Each row comes from the steps of one walk. Every step used is in the known rows, and no mark comes twice. Write the walk behind each row, first mark first.
Known rows:
sanum -> nageg -> lelu -> roro -> gerag -> fipogar: [ 11.3   7.1   7.6  17.7  -4.4  37.8 -53.2 -11.6   5.2   4.8   7.2   4.6
  14.6   0.3   2.3   7.9  22.4  -1.7  -9.7   3.2 -19.8  31.0   4.6  14.7
  12.0 -37.8 -17.4  12.3]
lelu -> roro: [  3.2   0.1   2.7  26.4   4.4  32.7 -38.8   8.2  17.2   3.3  -2.6  -9.0
  16.6   1.4  14.7 -10.1  11.3   2.7   5.0  16.2  -8.8  19.3  19.6   0.6
  11.7  -4.1 -11.5  -2.1]
zupak -> sanum: [ 14.8   0.1   7.9  20.0  11.8  36.8 -39.4  14.6   4.7   0.4   0.8  -1.4
  16.4  -0.8   6.6 -16.7  17.3   0.6   5.5  17.9 -15.2  15.0  24.6   4.5
  -5.0   3.7 -11.4   3.9]
felek -> zupak -> sanum: [ 20.6  -2.5   8.7  19.1  12.6  43.4 -46.7  11.6   7.8   6.5  14.2   1.4
  13.2  -3.8  15.7 -25.5  30.7   0.9   6.3  17.7 -18.5  21.2  28.1   1.6
  -7.3   5.2 -13.1  12.5]
tete -> gerag -> roro: [  1.9   4.9   9.7  12.0   4.9  44.3 -46.4  -1.1  13.5   0.4   9.1  -3.8
   5.9   2.9  10.0 -24.9  17.8  -0.7  -7.1  -1.0 -11.0  13.3  -2.5   6.4
   9.4  -7.5  -5.4  16.7]
sanum -> fipogar: [  8.7   8.4  -3.4   9.8  16.6  32.3 -35.7   1.2  10.6   6.5  -0.9 -13.2
  16.4  11.9   8.7 -11.0  26.0   2.9  -4.2  14.1  -2.3  10.2  -1.5  14.7
   3.0  -8.0  -7.9   4.4]
tilad -> nageg -> gerag -> fipogar -> sanum -> zupak -> felek: [ 10.0  -7.4  18.5  13.6  14.8  55.6 -58.0  -6.1 -27.1  11.3  13.9   5.4
  16.0  11.5  -1.4 -19.0  23.4 -12.0 -21.2 -20.7  10.5   7.7  19.0  27.5
  -9.6 -25.9 -12.0   9.9]
tilad -> nageg -> felek -> zupak -> sanum -> fipogar -> gerag -> roro: [ 15.8  -9.6  13.7   5.6  11.4  68.4 -74.4  -3.3 -14.9  10.2  22.7  -8.6
  18.0 -11.0  10.3 -15.2  34.7  -3.9  -8.3 -14.4  11.8   8.6  15.9  12.2
 -10.5 -15.0 -12.7  28.4]
gerag -> roro: [ -2.3   5.3  10.7  15.1  12.8  30.7 -45.4   3.1  12.8   3.9   7.6  -7.5
  16.4   3.9   3.9 -23.8  18.0  -0.8  -5.8   5.6  -6.8  19.4   5.1   3.2
   5.3 -10.1  -4.8  12.1]
zupak -> sanum -> nageg -> gerag: [ 28.1   4.5  10.6  13.3  13.6  43.3 -46.0   8.1 -12.6   9.5  -1.7  -5.8
  15.5  -6.9  16.3  -6.2  24.2  -7.7  -7.8   5.5  -9.9   5.7  19.4  12.5
  -3.4  -7.8 -10.6  13.5]
tilad -> nageg -> lelu -> roro -> gerag -> fipogar -> sanum -> zupak: [  8.3  -3.5  11.6  19.4  -6.4  50.9 -61.7 -10.2  -5.9   3.4  20.1  13.1
  20.4  14.9  -6.6  -7.6  34.0  -2.7 -14.4  -8.2  -8.0  32.6  12.4  26.3
   4.0 -49.4 -13.4  12.8]
tilad -> nageg -> gerag: [  5.3  -2.1   5.5   6.6  18.7  26.3 -38.6   5.9   2.4  10.4   2.8  -4.6
  19.7   5.4   2.2 -10.0  10.4 -11.5 -21.8   1.8   1.6   9.2  17.9  15.7
  -6.5  -7.5 -13.8   8.0]
sanum -> fipogar -> gerag -> tete: [ -7.8  -0.7  -1.8  16.1  21.8  45.1 -48.3   3.3  11.0   0.1   4.4   1.9
  13.9   1.2   2.3 -11.4  25.8   4.5  -4.1  -2.3   4.4  -3.1   2.6  22.6
   4.4 -28.0  -2.8  13.9]
nageg -> felek -> zupak -> sanum: [ 23.1  -5.4  13.5  13.7  19.5  51.0 -59.6   7.7  -1.0  10.8  12.2   5.5
  12.2  -8.7  18.3 -23.1  23.3  -1.6   4.8   8.6 -11.7  17.4  24.7  -2.1
 -15.5  16.8 -18.7  14.3]
lelu -> roro -> gerag -> fipogar -> sanum: [ -1.4  -5.8  12.3  38.9  -2.3  59.3 -53.4   4.2  13.4  -4.2  10.9   7.8
  17.9  11.9  -3.5 -11.3  17.4   6.4 -10.7  11.7 -10.7  30.9  15.9  16.5
  17.7 -25.7  -7.9  15.2]
nageg -> gerag -> tete: [  0.3  -0.5  10.1  13.2  23.5  36.6 -51.5   4.4   9.0   7.2   5.3   6.0
  10.3   2.2   4.7 -18.2  12.2  -8.8 -14.2  -0.4  -6.0   2.8  11.2  12.5
  -4.3 -13.4 -12.4  11.8]
nageg -> gerag -> roro: [  4.0   7.6  19.2  13.1  17.4  37.2 -51.6  -3.6   0.2   7.2   9.4  -6.0
  12.9   3.8   7.5 -19.7  16.2  -3.4 -16.3  -3.7  -4.6  11.5   2.4   5.5
   3.1 -10.5 -11.6  16.3]
felek -> zupak -> sanum -> fipogar -> gerag: [ 18.5   0.1   4.9  19.3  16.0  59.1 -49.5   4.1  -2.8   2.9  14.8  -1.2
  13.1  -4.6  17.4 -15.4  42.9  11.5   5.2   5.9  -5.4   6.9  16.6  13.2
  -1.1  -9.5 -10.0  19.3]
tete -> gerag -> fipogar -> sanum -> nageg -> lelu -> roro: [ 17.8  -3.9   6.3  19.8  -7.3  65.7 -60.9  -8.8  -1.5   0.7  11.0  12.4
   2.9  -0.8  15.6 -10.7  26.8  -9.6  -7.2  -9.2  -4.2  17.8  -7.6  12.4
   7.3 -33.1  -2.2  16.5]
tilad -> nageg -> felek -> zupak -> sanum -> fipogar -> gerag: [ 19.1 -10.8   5.6   6.5  17.6  62.2 -61.6   2.9 -12.6  10.1  14.9  -2.5
  18.7  -9.5  12.5  -9.2  32.4  -1.2  -5.2  -5.1   9.2   5.0  22.3  16.0
 -14.5  -5.0 -15.3  19.9]
fipogar -> sanum -> nageg -> gerag -> roro: [ 11.9   2.5  14.9  15.9  15.5  53.2 -60.5   2.1  -8.8  10.0   7.7  -4.2
  18.0   3.2  11.4 -21.8  31.5  -6.1 -20.2  -9.0   6.9   9.6  -0.8  17.7
   5.3 -25.2   5.6  27.1]
fipogar -> gerag -> roro -> lelu: [-16.5   8.5  14.5  25.3  18.9  37.6 -45.3   6.7  11.5  -4.3  10.0   9.0
  19.0   4.7  -5.1 -11.5  26.1  20.1  -0.5   2.0  -4.8  28.3   1.2  10.9
  14.0 -25.5  -2.1  24.9]
tete -> gerag -> fipogar -> sanum -> nageg -> tilad: [ 15.2   0.0  10.0  10.3  14.1  62.8 -51.7  -1.4  -2.3   7.6   9.3  25.5
   4.5   4.8   9.4 -19.3  27.8 -12.2 -15.9  -5.7   8.2   8.9  -9.3  20.8
   4.3 -24.9   4.9  32.2]
nageg -> lelu -> roro: [  8.2   4.7   5.4  17.4   7.1  28.1 -46.6  -1.9   8.0   3.0   0.3   1.8
  13.0   0.5  11.3  -6.6  14.5   2.0   5.4   8.4 -14.1  19.3   8.6  -0.6
   1.1  -9.6 -19.0  -4.6]
tete -> gerag -> fipogar -> sanum: [  2.8  -6.2   8.0  23.7   8.0  62.3 -46.6   2.2   9.5  -4.6  14.6  15.2
   4.7  10.3   3.4 -28.8  19.9  -4.3 -13.7   0.3  -3.1  15.8  -3.1  13.9
   4.0 -13.6   0.8  19.8]

Which walk is each row?
[ -3.0   5.0  17.1   9.3  12.6  32.3 -51.1   3.0   4.0   9.3  12.4  -4.5
  20.0  10.6  -7.6  -6.6  19.9  -1.5 -19.7   1.0  -0.4  28.7   8.1  14.6
   1.6 -25.8 -10.5  22.1] | tilad -> nageg -> gerag -> roro -> lelu
[-15.3  -5.7   2.6  22.6  24.3  36.9 -44.8  11.8  15.8  -2.8   5.1  13.4
  14.8  -4.0  -0.2 -18.5  15.6   3.3  -3.0  -2.7  -1.8   3.4  14.6  14.8
   3.2 -19.7  -3.1  14.1] | fipogar -> gerag -> tete
[ -1.0   5.9  -2.0  16.5  22.0  39.6 -35.8   1.9   4.4  -0.1   0.8  -3.7
  17.5   4.7   6.7  -7.2  27.6  12.1  -3.7   2.9   4.2   2.2  -0.8  19.3
   7.2 -14.7  -4.6  10.0] | sanum -> fipogar -> gerag
[  4.8  -0.3  10.2  23.3  15.2  49.9 -47.9  -1.3   0.7   3.6  16.9  11.1
  15.3  15.4   5.1 -31.1  36.0  -2.9  -8.3  -2.1   0.6  22.0   1.3  16.9
   2.1 -27.4   2.1  16.2] | gerag -> fipogar -> sanum -> zupak
[ 15.5   1.3  13.9  18.1  10.1  65.5 -62.2  -2.6  -5.1   2.8  22.8  -7.9
  12.4  -6.9  15.6 -21.2  45.6   9.4   1.8  -2.8  -3.0  10.4   9.9  10.1
   2.7 -20.1  -7.8  27.0] | felek -> zupak -> sanum -> fipogar -> gerag -> roro
[-11.9   2.5  11.4  22.9  18.2  37.7 -45.5   3.8   7.2  -3.0   8.8   1.5
  17.1  -2.4   3.2 -20.6  19.6   8.2  -5.4  -5.1  -0.4  12.1   5.7   7.6
   9.7 -17.0  -2.4  18.5] | fipogar -> gerag -> roro
[ 28.5   1.8   3.6  12.6  10.7  52.0 -49.6   2.9   3.1   9.3  13.4 -10.2
  11.9   1.8  18.2 -18.6  41.1   2.3   4.5  17.2 -11.8  14.7  15.8   9.0
  -5.9  -3.0 -12.9  12.6] | felek -> zupak -> sanum -> fipogar
[ -7.2  10.9  13.1  18.4  13.0  29.8 -45.9   5.9  17.4   2.6   8.7  -0.3
  17.5  11.1  -3.0 -15.2  24.2  11.3  -0.6  12.9 -11.0  35.4   1.1   5.9
  10.1 -18.5  -4.7  18.6] | gerag -> roro -> lelu
[  6.5   9.0   8.1  19.6   3.1  30.3 -47.7  -2.8   9.7   0.1   1.4   6.0
  16.7   4.7   1.5   1.6  16.8  12.4  -0.5  11.2 -25.8  25.8  12.1  10.7
   8.4 -15.1 -24.1   1.4] | nageg -> lelu -> roro -> gerag
[  5.3  -2.1  14.6  22.5  14.8  53.9 -52.7  -2.5 -13.1   4.5  10.7   9.2
  13.4  11.6   1.9 -26.9  28.3   1.0  -2.2  -8.7   0.2  14.5  12.1  19.2
  -1.2 -19.0  -6.2   6.0] | gerag -> fipogar -> sanum -> zupak -> felek
[ 14.5  -9.7  13.2  28.0   1.5  72.7 -73.7  -2.1   3.2  12.6  17.6   9.0
  16.5  -1.2  14.6 -10.9  32.1  -0.3 -13.8  -0.8  -3.5  32.8  13.2  15.8
  10.6 -23.3  -7.1  31.2] | lelu -> roro -> gerag -> fipogar -> sanum -> nageg -> felek -> zupak
[ 14.6   3.8   4.0  22.5   0.9  45.8 -57.0   3.3   0.3   3.1  -0.1   7.9
  21.6   5.2   5.0  -0.1  31.7   9.6  -4.4   5.7 -14.6  23.7   9.3  22.8
  10.7 -29.5  -6.6  11.4] | fipogar -> sanum -> nageg -> lelu -> roro -> gerag
[  5.5  -1.7  18.0  35.0  -3.1  64.3 -59.8  -4.2  -9.2   2.2   8.5   6.3
  16.6  11.3   0.8 -10.8  26.2  12.5  -1.0  -4.5 -12.1  23.8  24.4  24.4
  16.6 -29.4 -15.0   5.4] | lelu -> roro -> gerag -> fipogar -> sanum -> zupak -> felek
[  3.8  -0.9  14.6  30.2  -0.1  54.2 -61.1  -6.0   4.2  -3.5  14.3  18.1
  14.0  10.8  -6.8  -7.9  20.7   6.0  -9.4   4.8 -16.0  31.1   5.5  14.9
   6.9 -30.9 -14.8  13.2] | nageg -> lelu -> roro -> gerag -> fipogar -> sanum
[ 12.0   4.8   9.6  11.8  16.8  38.9 -43.7  -6.3  -2.4  11.6   7.6  -1.7
  11.6   0.9  10.2  -8.2  19.6 -15.4 -22.8  -2.5  -0.7  13.9   0.4  13.3
   2.5 -22.6  -7.4  20.1] | sanum -> nageg -> gerag -> fipogar
[  2.1  -9.5  10.4  23.0  -5.8  50.4 -60.2  -3.1   3.1  -0.7  16.3  13.6
  20.1  11.3 -13.9  -3.8  17.3  -4.3 -18.0   1.5  -7.5  32.3  15.2  20.8
   1.8 -36.9 -14.3  12.2] | tilad -> nageg -> lelu -> roro -> gerag -> fipogar -> sanum
[ -5.5  -3.0   5.0  28.3   0.2  40.2 -52.5   9.2  25.8   0.7   1.2   1.2
  17.0   2.5  -0.2  -5.8  12.4   5.1  -1.4  13.3 -20.4  19.5  26.5  15.3
  16.0 -23.3 -14.9   6.8] | lelu -> roro -> gerag -> tete
[ 18.2 -10.4   8.7  12.4  12.4  75.9 -67.0  -4.7  -0.1  11.8  21.3  16.3
   3.1  -3.4  21.2 -28.4  34.0 -11.9 -17.3 -12.3   4.4  17.5  -5.9  13.6
  -4.1 -10.9   1.6  35.6] | tete -> gerag -> fipogar -> sanum -> nageg -> felek -> zupak
[ -1.8  -6.6   3.3  12.0  -2.8  30.5 -59.4   2.3  15.3   4.0   7.1   6.6
  18.9   2.2 -10.5   2.0  11.6  -5.7  -8.7   3.0 -17.3  21.2  24.9  20.3
   0.3 -34.9 -21.9   3.9] | tilad -> nageg -> lelu -> roro -> gerag -> tete
[ 11.7  -7.5   4.6  18.8  15.7  64.5 -61.4   5.4   3.9   3.0  18.5   4.6
   9.5  -8.2  12.3 -19.2  41.5   4.2   4.4   0.5  -4.6   1.9  19.4  17.0
  -4.1 -23.3  -8.5  22.6] | felek -> zupak -> sanum -> fipogar -> gerag -> tete
[ 33.8   4.0   9.3  17.6  -6.7  49.2 -61.9   0.1  -1.8   9.3  11.2   3.1
  14.9 -10.2  17.3   1.0  40.1   6.9   6.4  11.1 -32.2  29.1  27.5  11.1
   3.1 -21.2 -21.3  15.0] | felek -> zupak -> sanum -> nageg -> lelu -> roro -> gerag
[ 16.5   0.2   2.1   4.8  23.0  37.5 -53.5   2.5   4.9  19.9   6.7  -0.3
  15.7  -7.4  23.7 -17.6  29.8  -5.8  -5.8   1.7  -1.3  17.6   8.7   6.8
  -5.9   2.4  -7.3  19.3] | sanum -> nageg -> felek -> zupak
[ -3.3  -2.1  11.2  29.1  12.0  51.0 -47.0   4.8  11.5  -3.1  13.6  15.0
  18.9  16.7 -12.4 -19.2  22.2   5.5 -18.1  10.7 -10.9  28.3   7.8  22.3
   7.6 -21.1  -4.2  21.3] | roro -> gerag -> fipogar -> sanum
[  9.4   4.5   8.4  15.4  11.0  44.8 -55.6  -5.1  -1.9   2.3  12.9  20.0
  17.4  10.7  -9.3  -8.9  33.1  -0.9 -19.2   0.0 -12.5  27.6  -5.5  27.0
   0.7 -36.9  -4.0  24.5] | roro -> gerag -> fipogar -> sanum -> nageg -> lelu
[  8.3  -5.6   6.1  15.9  21.2  52.3 -60.1  10.3  -0.7   9.5   3.4   7.9
  15.6   2.3   7.8 -20.4  26.7 -11.7 -17.8  -6.2   5.7   1.1   8.2  24.8
  -1.8 -27.9   5.2  22.2] | fipogar -> sanum -> nageg -> gerag -> tete
[  7.8   2.8   4.5  20.7  19.2  41.5 -43.1   8.0   1.6   4.6   6.7   6.5
  19.9  14.8  10.6 -30.2  38.3   5.7  -1.0   2.1  -1.8  15.4   7.2  19.1
   1.9 -15.9   2.6  10.2] | fipogar -> sanum -> zupak
[  6.5  -4.3   3.3  19.3  15.3  58.1 -55.0   8.6   0.5  -3.6   5.6   1.7
  13.0  -5.0   3.2 -11.1  28.2   3.1   3.6   1.2  -2.0  -5.0  16.2  20.1
  -1.3 -24.6  -6.8  14.4] | zupak -> sanum -> fipogar -> gerag -> tete
[ 15.3   1.2   6.3  17.0  21.6  46.8 -48.0   8.7  -5.8   9.1  -0.3   1.9
  18.6   5.3  13.0 -15.4  28.5  -3.8 -17.3  -0.4   4.9   6.3   5.0  21.7
   1.6 -14.6   3.0  18.8] | fipogar -> sanum -> nageg -> gerag
[ 34.2   1.2  11.8  12.4  14.4  50.0 -52.8   5.0  -9.3  15.8  11.4  -3.2
  12.1 -10.1  25.6 -15.0  37.5  -6.7  -6.7   5.1 -12.5  11.4  22.9   9.3
  -6.7  -6.6 -11.8  22.5] | felek -> zupak -> sanum -> nageg -> gerag
